In the rows, zero is written as 128.
Known rows, with every way that one mark hangs from another
debu[penod[daki[linin]] zuza[zive]]: [168 167 149 163 155  99 179 129 100 106 119 171 121 112  86 126  93 128
 104 179 108 114 172 160 196 109 160 160 173 177 155 141 111 115 126  89
 105 125 166 101 106  65  93  79  97 165 185 140 142 147 135 169 100 141
  88 177 160 125  63 138 113 121]
debu[linin[ribus tiris]]: [147 143 125 144 115  79 117 100 113  93  80 148 126 122 128 184 111 125
 127 201 120 123 134 123 155 116 139 118 177 160 138 130 116 136 140 130
 115 116 157 123 114  97 152 112 151 139 118 151 162 136 158 143 115 137
 133 152 130 150  88 149 144 148]
tiris[zoke[debu[penod[tava]] zive]]: [102 102  88 129 133 151 160 128  99  95 121 171 151 114 106 161  97 176
 173 113 112 156 140 129 133  57 140 172 143  98 123 154 119  99 131 116
 112 159 158 164 111  93 124  65 106 137 134 150 119  98 130 149 101 130
 125 159 101 142 116 131 151 148]
tiris[zoke[debu zive]]: [101  90  63 128 142 134 152 131 114 100 122 172 162 127 108 167  92 187
 167 106 116 157 125 124 129  56 138 161 138  97 140 151 111 104 137 118
 117 147 147 152 113 104 122  68 107 139 142 144 113 101 130 134  95 140
 119 151 101 139 110 138 148 141]
seril[linin[debu tiris]]: [164 122 153 146 122 100 111 125 138 107 128 184 150 118 131 129 113 162
 140 187 116 124 132  83 112  99  95 174 185 120 139 146 119 107 182 136
 138 129 110 114 105 120 142  59 143 161 159 142 153 117 138 151 105 126
  84 134 133 139  63 125 147 169]
seril[linin[daki[penod] ribus tiris]]: [174 136 159 136 116  79 102 128 139  96  95 180 146 122 112 162 110 144
 117 179 102 133 147  84 145 125  95 151 167 120 133 125 104  97 186 120
 129 123 148 124 104 134 130  52 160 167 140 133 177  95 113 158 102 137
 151 157 145 146  64 139 135 157]
tava[penod[daki debu]]: [124 144 106 122 164  54 136 125  40 126 131 165 105  74 123 129  83 157
 124 162 103 110 204 177 174 134 136 143 174 107 178 140  95 111 103 112
 133 131 147 113 108 110  98  81 140 170 189 129 150 130 145 175 124 136
 140 173 138 132  69 117 135 133]
tiris[linin[daki[penod[tava]] debu seril] zoke[zive]]: [104  98 150 108 130  92 137 109 112  60 152 217 171 159 110 120 109 225
 144 203 119 172 158  70 106  95  98 112 124 156 141 154  83  92 169 112
 154 160 186 177 112  85 110  78 116 136 163 129 136 118 110 176 106 131
 132 173  97 111 128 119 137 180]
debu[linin]: [145 130 121 128 139 116 134 106 109 103 128 145 141 111 142 156 113 114
 127 201 121 151 134 145 162 109 156 113 169 176 112 132 121 140 129 127
 122 122 168 114 109  77 117 115 143 137 141 140 135 132 155 136 129 148
 127 147 111 144  83 129 123 136]
zoke[debu[penod] zive]: [127 133 103 148 147 119 138 144 102 100 103 190 140 108  92 147  89 166
 169 123 118 137 155 166 125  85 142 194 138  72 137 160 126 111 124 105
  98 156 160 121 111  89 113  63  96 163 151 165 130 110 140 148 101 148
 125 142 131 142  89 115 161 147]
linin[seril tiris]: [121 104 146 146 130  63 115 119 121  81 136 141 111 152 106 130 103 155
 123 139 126 114 131 116 133 125 107 125 167  85 151 126 106  87 171 145
 134 126 169 100 119 106 146 112 115 152 157 127 159 171 137 154  99 131
  79 125 135  94  79 116 132 184]
tava[penod]: [127 148 126 107 163 114 137 147  75 113 123 132 121  91 140 122 111 146
 105 133 128 129 192 160 142 121 134 151 162 101 154 122 123 113  93 129
 121 136 153  98 119 111  97  94 141 149 173 120 125 122 155 137 118 132
 134 151 111 132  83 109 133 135]
tiris[linin[daki debu[zuza] ribus seril]]: [136 143 184 124 124  42 131 135 115  72 136 212 171 170 108 115  95 162
 109 223 125 123 143  96 144 139 114  98 144 169 176 138  73  97 183  96
 145 130 161 152 128  85 121  71 140 154 164 124 141 154 118 190  99 135
 130 201 151 101 105 123 145 176]
linin[daki[penod[debu]] ribus seril tiris[zoke[zive]]]: [113 103 135 145  99  14 100  99 115  66  94 213 117 156  64 187 100 209
 131 148 105 126 169  82 149 123  79 106 130  78 169 116  74  59 180 106
 154 131 182 154 107 117 141  52 134 157 130 121 195 138  94 189  86 139
 152 180 154 106  95 148 149 193]
nuzomu[debu[linin[daki ribus] zuza]]: [166 151  98 130 116 114 156 114  94 111 105 216 155 119 109 168  79 133
 121 213 111 122 143 100 184 133 125 121 160 187 140 102  63 123 139 110
 116 126 143 137 109  87 101  99 125 145 155 135 138 144 133 160 124 172
 146 181 129 153  75 132 129 128]
tava[penod[daki[linin[seril tiris]]]]: [126 140 114 122 161  47 120 126  45 110 143 148  91 106 125 110 109 171
 113 163 124 126 194 168 147 139 142 136 187 120 168 135 101 118 128 125
 126 129 164 101 116 109 106  94 133 154 200 133 143 128 154 159 107 138
 120 161 132 122  77 112 143 132]
tiris[linin[daki[penod] debu[zuza] ribus] zoke]: [129 126 153 111 116 101 137 122 110  70 135 212 198 154 108 146 105 178
 114 206 119 146 151  64 140  84 117 111 136 189 163 151  84 102 160 101
 153 148 139 174 123  98 122  52 149 140 142 121 140 113 104 182  98 119
 155 201 125 134 127 146 136 163]
zoke[zive]: [146 126 105 140 160 117 151 130 130 105  93 155 127 112 111 146  97 151
 142 120 121 131 143 160 138 105 129 163 151  96 158 123 120 108 135 112
  98 123 180 116 101 121 101 114 115 152 167 123 138 116 146 117 116 160
 116 124 119 138  91 130 123 132]
linin[daki[penod] debu[zuza] ribus tiris[zoke]]: [133 144 145 157  98  51  75 103 125  68 107 235 159 140  72 178 103 207
 125 167 123  94 169  60 136  95  94 122 143 101 170 129  95  58 170 112
 144 147 105 127 101 126 146  40 142 152 147 116 189 138 108 193  73 108
 133 186 177 127  96 152 164 185]
zuza[zive[zoke]]: [132 125 119 130 147 106 138 146 179 104  97 159 133 140 109 153 105 202
 112 132 107 127 116 121 155  79 127 184 142 139 150 145 132  90 115 111
 132 115 139 113 123  83  94  92 103 149 152 107 104 135 132 113 125 140
  90 141  91 116  71 154 126 133]
zuza[debu[penod[tava]] zive[zoke]]: [143 163 162 131 126 147 124 133 158 107 107 197 112 134 101 143  85 204
 104 165 109 138 156 131 171 101 104 201 115 125 135 150 122 108 120  90
 118 142 137 125 121  64  92  84  83 147 137 108  87 148 106 142 134 143
  90 151  86 117  61 134 128 137]
zuza[debu[linin penod] zive]: [165 172 148 137 135 126 121 126 130 112 107 194 124 128 121 150  91 158
  96 203 124 161 169 140 180 112 111 163 109 153 139 147 117 147 112  80
 118 139 151 109 110  62  94  96  87 153 131 126 100 155 126 136 130 156
  92 143  92 129  48 137 131 134]
zuza[debu[linin]]: [158 148 128 125 130 123 112 107 107 114 136 179 135 125 132 148  84 134
 107 198 125 160 150 148 171 128 124 123 140 135 128 138 100 149 149  99
 110 136 147 111 103  89 107 120 122 144 144 129 106 144 125 146 129 164
 122 141 114 135  69 119 120 134]
debu[linin[ribus tiris] penod[daki] zuza[zive]]: [159 185 142 189 119  59 158  99  87  93  58 179 118 118  87 182  94 122
 118 229 102  94 173 122 198 112 152 127 181 191 160 141 123 130 102 103
 111 118 171 107 100  45 139  76 106 163 140 157 190 158 165 188  85 138
 105 189 175 133  52 163 151 143]
vosuz[nuzomu[debu]]: [156 132  94 110 136 107 121 144  99 121 136 165 151 154 125 139  98 150
 136 144 148 114 118 138 174 115 125 138 183 130 153 138  88 110 123 117
 109 121 131 119 117 127  89 102  97 140 165 137 149 120 141 138 154 133
 135 122  91 120  74 124 104 138]
tava[penod[daki[linin] debu[zuza[zive]]]]: [135 157 101 130 166  59 167 128  50 131 128 181 100  87 119 136  87 174
 111 185 109 107 213 172 180 128 139 145 184 148 171 138  84 114 108 102
 129 123 148 113  99  86  84  69 124 165 204 142 145 121 144 182 122 144
 120 183 149 129  66 116 127 117]
linin[tiris[zoke]]: [123 107 113 139 128 110 127 116 110  90 128 136 132 135 120 158 103 160
 136 127 125 115 125  99 130  75 114 143 172 104 150 141 112 100 162 155
 132 147 134 121 117 126 147 105 121 138 134 118 153 139 142 131 102 116
 105 127 116 136  95 142 133 160]
linin[daki[penod[tava]] debu ribus seril]: [126 133 183 121 104  26  61 107 150  72 134 225 138 135  70 120 119 196
 123 176 110 142 174 106 149 163 100 110 108  84 132 113  96  44 169  83
 140 120 153 148 103 117 121  52 161 159 161 125 156 148  83 205 111 125
 135 197 157  94 101 127 150 185]
zoke[debu[penod[tava]] zive]: [119 143 111 143 144 137 146 140 112 101 103 186 134 103  91 146  90 167
 174 127 110 135 162 166 126  90 142 197 143  67 115 154 125 101 129 112
  92 158 166 139 104  88 116  70  91 160 151 174 132 103 140 155 113 140
 129 150 127 144 100 107 159 149]
tiris[linin[debu] zoke[zive[zuza]]]: [118 101 123 132 139 138 158 126 108  76 132 188 172 144 130 126 105 184
 146 186 139 148 133  80 112  73 114 138 166 168 165 160  88 135 137 120
 138 151 162 172 127  98 115  91 125 132 164 126 127 121 128 147 100 131
 105 145  97 138 128 141 127 173]
debu[penod[daki[linin[ribus seril tiris[zoke]]]]]: [141 123 152 150 128  72 131 106  67  90 136 157 105 119  94 120 114 124
 124 165 111 131 149 163 173 110 149 140 168 145 152 143 105 112 156 108
 128 132 173 133 127 102 130  77 141 156 158 135 150 140 120 167 101 125
 119 171 141 133  84 140 135 146]

Rows
[135 113 125 151 123  76 142 108 130  88 162 195 126 157 106 133 124 212
 119 188 146 134 139 105 122  91 115 136 179 171 145 143  83  95 183 118
 137 129 135 129 112  81 126  76 113 127 180 146 125 145 125 166  93 131
  45 153 134 107  92 116 137 161] -> daki[linin[debu[zuza[zive]] seril tiris[zoke]]]
[141 162 167 150 137 103 128 110 103 101 148 192 134  96  92 106  99 144
 141 183 109 102 166 141 159 112 143 156 163 123 139 142 122  87 139 109
 113 143 126 120  99  91 124  72 124 161 184 135 148 157 135 196 111 113
  90 175 167 125  90 115 137 155] -> linin[debu[penod[daki tava] zuza]]
[119 108 156 152 119  39  81 108 127  78 156 190 120 151  97 112 114 203
 140 162 136 108 134 103 107 118  88 134 159  77 163 139 107  72 174 136
 147 135 129 101 118 104 153  87 121 152 169 128 157 184 137 172  93 114
  50 126 146  90  80 113 160 202] -> linin[debu seril tiris]
[160 169 157 137 121 108 103 103  84 109 133 183  96 117 103 121  86 140
 110 183 114 130 166 167 180 140 120 162 147 115 136 138  93 127 175  96
 101 144 147 134 106 117 123 100 122 157 156 133 124 141 107 173 123 141
 126 161 141 142  82 122 126 137] -> zuza[debu[penod[daki[linin[ribus tiris]] tava]]]
[155 117 133 129 123  76 140 125 126  97 130 154 115 146 107 135 131 144
 100 171 132 159 127 163 161 133 143 130 172 165 139 116  84 111 184  94
 121  98 173 148 125 114 118  89 167 133 159 149 113 123 109 151 115 148
 110 169 131 124 105 125 119 132] -> daki[linin[ribus seril]]
[119 129 128 120 114 132 189 150 100  79 107 184 192 158 109 166  90 159
 125 178 116 148 137  88 148  61 139 151 144 194 159 169  99 126 134 101
 134 148 139 188 143  76 134  46 118 140 114 162 119 108 121 173  89 119
 140 197 113 138 123 152 149 148] -> tiris[linin[ribus] zoke[debu[penod zuza[zive]]]]
[111 113 107 139 128 114 143 138 131  99 131 181 150 133  95 156  81 191
 139 134 104 115 112 128 152  66 161 168 173 117 125 160 124  90 133 128
 128 133 135 108 135  66 116  65 114 147 160 128 109 124 128 157  99 141
 114 170 134 121  83 126 142 147] -> zive[zoke[debu[zuza]]]
[132 131 148 112 116  96 141 130 124  72 123 218 197 160 105 156 104 197
 109 206 121 150 152  56 139  81 111 121 129 193 166 152  86  96 152  96
 158 148 138 175 123  95 115  52 138 141 140 121 138 113 104 176  99 120
 146 195 118 129 123 152 136 160] -> tiris[linin[daki[penod] debu[zuza[zive]] ribus] zoke]
[140 116 130 152 105  64 132 103 118  82 135 195 124 161  98 148 125 194
 120 189 139 128 134 112 131 106 118 127 181 164 154 132  83  95 195 110
 135 111 133 150 118 103 147  63 145 128 162 150 138 140 117 180  86 127
  73 172 152 114 104 132 146 161] -> daki[linin[debu[zuza] ribus seril tiris[zoke]]]
[147 143 122 121 113 107 124 119  77 111 134 171 133 155 127 141 107 147
 146 192 144 121 134 130 169 120 126 126 190 148 127 142  94 116 115 128
 111 129 157 128 118  89 110 104  95 131 149 154 171 133 148 165 155 125
 131 134  93 117  74 113 118 159] -> vosuz[nuzomu[debu[linin[seril tiris] penod[tava]]]]
[130 141  92 140 148 113 155 158 142 111 129 178 168 129  94 163  74 166
 130 131 121 120 144 130 156  88 147 171 151 109 132 155 112  90 130 108
 104 138 123 110 108  79 109  69  87 163 157 163 116 128 138 155  99 140
  92 162 143 123  79 119 140 135] -> zoke[debu[zuza[zive]]]
[127 144 120 165 116  47 161 106 125  80  76 191 144 165 102 203  92 178
 121 218 113 120 146  68 179 115 124  75 161 177 152 120  90 100 139 105
 130 112 179 125  94  39 133  74 108 137 131 136 162 156 149 175  84 152
  99 203 155 101  68 156 151 163] -> debu[linin[daki ribus seril tiris[zoke]] zuza[zive]]
[155 129 138 118 126 127 124 103 125 105 133 171 136  90  97 162 103 132
 109 185 109 156 195 145 167 106 125 143 146 144  97 132 107 111 122 121
 136 131 160 120 101  97 101  90 140 160 151 150 167 122 108 169 147 132
 145 126 121 149  89 121  90 140] -> daki[penod[debu[linin]]]
[119 138 107 157 119  57 129 124 103  89 120 203 157 147  94 185  78 159
 142 190 114 120 144 108 156 117 146 106 166 117 126 146  93 103 159 117
 118 136 153 120 108  55 139  63 109 155 143 175 152 137 144 190  83 148
 127 199 175 118  81 116 168 167] -> zoke[debu[linin[daki ribus seril tiris] zuza]]
[144 160 141 160 116  48 138 108 141  80  78 194 138 155  86 198  95 171
 100 225 114 120 176  79 178 133 119  88 157 164 138 115  98  95 131 105
 125 110 188 103  92  46 119  83 103 148 145 144 186 156 142 185  91 154
 109 185 161 104  62 143 137 161] -> debu[linin[daki[penod] ribus seril tiris] zuza[zive]]
[127 130 120 162 120  75 171  99 119 106 105 201 124 131 103 194  76 177
 128 221 103 106 157 115 178  98 117 123 180 167 137 142  90 103 134 118
 143 115 156 127 101  34 120  79 103 154 147 145 167 158 140 190 123 147
  87 166 148 113  61 127 123 162] -> penod[debu[linin[seril tiris] zuza[zive[zoke]]]]
[155 159 121 151 123 111 172 111 117 104  82 157 151 118 117 186  94 101
 115 209 115 122 148 132 188 120 166 103 183 191 134 114 112 133 120 109
 102 104 169 120 102  67 124  94 142 138 141 152 155 133 154 172 108 151
 126 188 163 143  86 141 125 126] -> debu[linin[ribus] zuza]
[159 145  95 122 133 115 141 145  97 122 134 172 157 154 118 142  91 146
 130 150 150 104 125 136 182 115 130 135 192 140 155 131  81 107 116 115
 101 118 130 112 110 117  88 100  90 139 174 139 157 123 144 154 144 134
 126 133 111 117  73 121  99 135] -> vosuz[nuzomu[debu[zuza]]]
[152 139 166 139 130 104 150 118 134  94 163 193 119 134 106 106 128 173
 115 206 137 150 158 147 142 118 134 149 169 173 118 135  99  93 171  98
 124 123 157 133 111  67 106  72 124 134 184 150 112 146 116 179 114 132
  61 165 135 109  93  98 124 151] -> daki[linin[debu[penod[tava] zuza[zive]] seril]]
[143 139 121 127 134 116 113 139 169 113 107 198 122 150 105 151  78 222
  94 150 119 139 131 124 169 100 101 187 114 118 156 151 117 111 132  85
 127 127 127 107 120  83  83  91  85 147 150  95  80 146 109 121 125 157
  86 140  88 109  52 145 127 130] -> zuza[debu zive[zoke]]
[149 141 117 145 142 104 183 134 130 123 114 184 135 110  98 174  70 143
 119 170 107 103 161 138 186  99 124 154 161 137 156 131  89  90 131 107
 123 117 131 129  95  83  99  76 109 168 155 135 147 148 127 171 137 141
  99 158 147 128  68 123 102 137] -> penod[debu[zuza[zive]]]
[126 117 149 151 102  37 106 120 130  76  91 147 106 160  84 153 109 153
 118 132 122 109 129 117 148 142 102 127 164  92 172 112 102  85 170 123
 128 100 164 128 124 128 163  95 142 149 132 138 167 162 127 164  91 130
 102 151 151  99  92 144 147 177] -> linin[ribus seril tiris]
[157 171 192 132 134  77 132 144 114  79 112 213 169 149 111 130 101 152
 106 232 124 115 152 100 146 115 114 135 135 180 180 152  92 108 155  92
 138 144 140 149 126  88 113  68 136 160 150 126 144 140 123 176 106 129
 140 197 144 127 100 136 146 164] -> tiris[linin[daki debu[penod zuza[zive]] ribus]]
[135 123 149 167 126 154 118 123 122  86 130 180 115 119 102 119  90 150
 108 153 132 112 140 125 180 109 134 151 186 106 139 143 102 129 114 117
 127 140 172 113 154  74  90  97 125 143 173  92 114 160  97 155 105 146
 107 147 135 120  73 137  96 172] -> zive[zoke zuza[debu[penod]]]
[121 133 127 126 137 120 139 149 172 100 104 176 132 132  98 157  96 210
 132 136 108 130 130 122 156  75 131 201 139 126 126 160 138  82 105 112
 126 130 133 128 126  69 102  73  93 148 143 134 102 131 128 133 123 130
  91 156  90 120  77 141 141 139] -> zuza[zive[zoke[debu[penod[tava]]]]]
[153 143 105 126 120  85 122 120  87 109 135 193 152 162 112 152  96 161
 130 192 149 112 143 110 176 125 122 102 193 152 137 135  76 112 125 121
 116 124 159 104 108  92  92  97  86 139 171 148 180 130 144 172 142 139
 135 136 118 110  65 117 105 153] -> vosuz[nuzomu[debu[linin[daki[penod] seril tiris] zuza]]]
[109 131 129 143 120 126 142 119 113  88 128 199 146 122 101 162  93 183
 149 184  99 122 129 129 159  74 170 147 173 142  96 165 127  98 133 128
 129 147 155 120 130  32 115  56 112 142 147 141 122 127 136 176 106 137
 135 195 136 125  84 118 155 155] -> zive[zoke[debu[linin[daki] penod[tava] zuza]]]
[165 119 119 134 125 142 115 104 127  83 143 172 115 123  96 148 125 178
  97 168 146 164 187 123 131  95 114 154 179 146 106 136  87 123 165 126
 121 150 174 123 112 122 103  99 122 135 176 149 150  99  93 150 111 135
 113 105 117 159 103 121  89 140] -> daki[linin[tiris[zoke[zive[zuza[debu]]]]] penod]
[109 104 102 164 130 112 112 127 125  79 133 190 143 121 109 150  94 170
 145 170 129 118 122 105 164  94 163 127 204 122 114 161 102 117 112 132
 132 142 174 123 148  48 101  82 125 142 170 127 126 135 117 157  96 148
 124 168 139 127  82 133 121 179] -> zive[zoke[debu[linin[daki]]] zuza]
[124 134 175 137 101  26  75 105 135  63 102 178 110 152  72 153 106 173
 116 157 109 122 172  97 152 160  91 108 142  72 135 104  90  50 188 118
 134 130 180 133 105 125 144  87 141 159 140 130 191 146 101 191 103 126
 150 177 158 103  97 128 139 185] -> linin[daki[penod[tava]] ribus seril tiris]
[114 122 111 145 133  99  95 109 115  72 125 192 140 127  94 169  96 201
 151 145 120 125 172  73 124  96 102 133 156  57 110 142  87  72 163 144
 123 178 162 132  93 113 125  84 100 148 155 133 181 117 113 163  94 127
 150 145 133 142 103 121 132 183] -> linin[daki[penod[tava]] tiris[zoke[debu zive[zuza]]]]
[160 126 160 132  98  68  84 101 146  75 140 199 112 140  74 133 144 197
  94 186 141 158 181 126 119 123 105 149 159 145 120 126 100  86 181 109
 137 120 153 124 118 126 129  68 159 142 168 162 163 123  91 179 105 119
 100 132 143 128 107 123 126 161] -> daki[linin[debu ribus seril tiris] penod]
[123 120 158 156  93  13  74 107 136  77 105 195 118 156  80 139 117 196
 131 157 130  98 132 101 121 135  87 138 155  80 185 125 108  72 173 118
 140 112 126 131 127 127 171  65 149 152 145 133 165 171 128 182  85 112
  75 156 162  93  94 144 174 193] -> linin[debu ribus seril tiris]
[153 193 178 156 117 129 167  98  88  88  83 178 134 101 110 169 105  85
 125 246 102 119 180 133 198 129 166  95 172 181 100 114 111 112 124 104
 100 133 194 141  90  39 125  77 137 141 129 149 165 140 148 205 118 137
 161 227 170 143  91 125 135 149] -> debu[linin[daki ribus] penod[tava] zuza]
[167 141 121 135 111 141 141 105  68 104 118 195 127 110 124 143 103 129
 130 207 117 128 150 115 152 113 119 156 159 173 125 127  90 139 131 137
 131 151 146 127 128  89 122 107 120 147 137 139 146 153 141 145 130 146
 129 135  95 160  75 125 135 148] -> nuzomu[debu[linin[tiris] penod]]
[167 128 157 122 136 116 130 125 138 113 134 185 151  99 128 140 104 137
 126 197  93 154 161 102 156 123 110 152 163 132  92 128  97  93 180 116
 135 131 157 137  89 108 101  53 148 169 157 139 150  96 109 163 137 141
 151 160 127 144  66 112 108 151] -> seril[linin[daki[penod[debu tava]]]]
